Every row comes from one small tree of marks. The marks that hang from a mark follow it in brackets, in alphabetical order. Every link used is in the known rows. Which tree was each row made from?
Known rows
E[H[Y[U]] V[J[S]]]: [  0 -22   3 -20  15 -30  10  15 -36 -19 -21  -6  20 -10 -18  -2 -11  33
   0  15  14  13   8 -18]
Y[U[H]]: [  5 -13  -5 -16  11 -21  41  26  -9 -26 -16 -13   5  16  28 -44  24  49
  10   0 -37  -2 -28   2]
S[J[V[H[Y]]]]: [-39  22   3  -8  -9  15 -24  22  11  50   4   6 -22  18 -11  30  -8  -6
  11   9 -13 -12  29 -11]
J[S V[H]]: [  2  40  11 -14 -27  -2   4  16 -12  44 -24  35 -16 -27  28   5   5 -15
   5 -25   1 -21  32  -2]
Y[U[H[J[S] V]]]: [ 41   3  16  -4  -7  19  24 -12  20 -15 -36  -4   6 -14  19 -31  10  -3
  15  -2   9  -8  -1  27]
Y[U[H[V]]]: [ 22 -20 -12  -3  11 -10  36   9   5 -24 -16  -1  19  15  36 -25  23  27
  15  -6 -27  -8 -23  25]
E[H[Y] V]: [-21 -22 -33 -12  24 -67  20  28 -37   4  13   6  23 -10   8  37  13  29
 -13 -24 -22 -22  10 -25]
V[H J[S[Y]]]: [  3   0  17  -8 -17  21 -44  -8 -15  -9  12  -2 -24 -22 -19  -7 -20  -7
   1  -3  39  20   8  10]
H[J[S] V Y]: [  1  27  -5  10   4   9 -12 -11  15  23  10  12  -2  -6  -1  29   0 -32
 -35 -18  24  -3  26 -10]
V[H[Y[U]] J[S]]: [-19   9  32 -18   6  -2 -17  28  -1   1 -13   3   2  16 -25 -15 -28  24
 -12  22  27  25   5  -2]
J[S[Y] V[H]]: [  8  29 -10   3 -42  12  -7  -1 -12  38   3   9 -25 -25  14  17 -15 -23
  13  -1   4 -18  11  -1]
S[H[V Y[U]] J]: [-24 -21 -10  14  17   6 -11   2  35  -4  17 -22  21  43 -14   7  -9  13
  11  38 -22  12 -14 -16]
U[H[V[J] Y]]: [ -5 -34   8  -8  38  17 -22  -7 -18 -12  13  -7   7  28   2  31  24 -21
  -8  -1   1   2  -7  13]
J[S]: [ -3  25 -10 -12  -6 -12   6  14 -21   3  -1  16 -15 -19  24 -18   7  14
 -25 -27  -5   2  18 -27]
H[J]: [ -3  19  -3   9  -5  -9  11   0   3  -6   8  20 -19 -15   6 -21  16   6
 -22 -40  -2  -3   3   2]
U[H[J[S] V]]: [ 34   5  15  -8  -7  20   0 -20   6   0 -20   1  -8 -31  25  -6  21 -34
   0 -27  10 -17  17  22]
S[H[V Y] J]: [-30 -21 -10   7  19   8 -38  -9  19  13  33 -14   6  32  -7  33   4 -17
  -2  14 -17   2   6 -21]
U[H[J]]: [  5  -3  14 -11   3  -1  13   0  -5 -13  -4  -8 -19 -12  15 -23  31   1
  -3 -27 -15 -16  -5  14]
E[H[J Y]]: [-22  -2 -10 -10  16 -36  15   4  10  -4  11  10  12  -7 -12  15  -2   2
 -29 -32  -8  -5   9  -2]
H[Y]: [-36   7 -26  -3  24 -26   3  28 -15  13  30   7  -2  21   7  17   9  17
 -40 -15 -22   0  -2 -32]
V[J]: [-11  -2   5   0  13   2 -14   1 -25 -28  10  17 -18   2   2 -22  17  14
 -21 -26   4  21  -1  -3]

Write each row's tree
[ 19 -12  12   4 -21  -4 -19   8 -28 -12  -7 -13  -9 -22 -23 -18 -21  27
  29  23  35  11  -6   8]	E[V[H J[S[Y[U]]]]]
[  4 -18  18 -20  26  31 -32 -12 -19  -6  -4 -13   2  12   3  27  13 -30
 -11   9  14   5  12   2]	U[H[V[J[S]] Y]]
[ -7  -5  -5   6  16 -16   4   0  12  12   6   2  34  23  10  15  -8  -6
 -13  26  -9   0 -10 -20]	J[S[H[V Y[U]]]]
[-14 -21  24  -3  17 -17 -18  12 -43  -1   2 -19  10  14 -18   3  -1  11
  -1  46   6   6 -14 -33]	E[V[J[S[H[Y[U]]]]]]
[  5  29   1  -8 -10  -5  45  -3  15  18 -33   9  12 -11 -10   3 -18  -8
   0   7  -6  -7  13  -9]	E[H[J[S V] Y[U]]]
[  2  13 -12  11 -35  30   2   5  24  13  -1 -17 -24  12 -22 -18 -25  22
  47  34 -13   6  -6  11]	S[J[V[H]] Y[U]]
[ 37 -19  23 -13   7  28   3 -12  -6 -33 -35  -7   7   2  14 -33  12   5
  17  10  13  18  -6  26]	Y[U[H[V[J[S]]]]]
[ 44  -5 -21  17 -26   5  27 -36  36 -29  -8  -3  23 -34  -8 -15 -29  -5
  14  -8  19  11  -5  25]	E[H[J[S[Y[U]]] V]]
[-32   2  -2   7   2  13   3   9  12  23   4 -22  -4  46 -16   4  -5   3
  20  55 -43   2 -13 -34]	S[H[Y[U]] J[V]]
[ 24  -6 -14  17 -12  41 -36 -38 -13 -21  20  -2 -11 -13  -5   9  -8 -27
  -6  -3  35  26   1   6]	H[V[J[S[Y]]]]
[ 33  -7 -12  21 -12  39 -12 -29   0 -35   3 -10  -2   0 -13 -17 -21   2
   5  18  33  36 -19   9]	H[V[J[S[Y[U]]]]]
[ 36  20 -13   8 -39  14  44 -30  14  -4 -23  -4  -3 -34  -9 -17 -25 -12
  24   9  -1  -3  -8   8]	E[H[J[S[Y[U]] V]]]
[  3 -10 -15  10  16 -27  36  -5  39 -15  -4  18  41   7 -10   7 -13   7
 -11 -15  -2   3  -4  22]	E[H[J V Y[U]]]
[  5   0  32 -17  -8 -14 -35  18 -44   8 -16  19 -20 -38   0  -5   7   9
   9 -23  36  -6  32   5]	E[V[H J[S]]]
[-30  23  -4  -3   1 -20   2  30  -8  51   8  29  -4  14   9  40   6 -13
  -8 -12 -17 -28  15  -5]	J[V[H[Y]]]
[ -5  -7  -7  28 -10  -2 -11 -29   2 -10  44 -17 -13  -8  -9   0   4 -21
  -2   0  -6  -9 -31  -3]	S[H[J] Y]
[ 35 -20 -15  23  -9  20  25 -27  26 -29   5 -28   4   2  -1 -16   5   0
  23  10  -5  -8 -42  37]	S[Y[U[H[J V]]]]
[-28  17  12  19   5  -2   0  -9  -2  40  21   8 -10  15  -3  35  16 -50
  -9   6 -25 -29  -8 -16]	S[H[J[V] Y]]
[-24  19  18   2   7 -30  12  32  31  10   0  11   9  15 -22 -12 -16  26
 -12  -4   6  -3  -6  13]	V[H[J Y[U]]]
[ -5 -19  -5  12   3  14 -33 -14  20  -6  15  -2  -3   7   9   0  12 -13
  11  -8 -16   1   8  -5]	S[H[V] J]
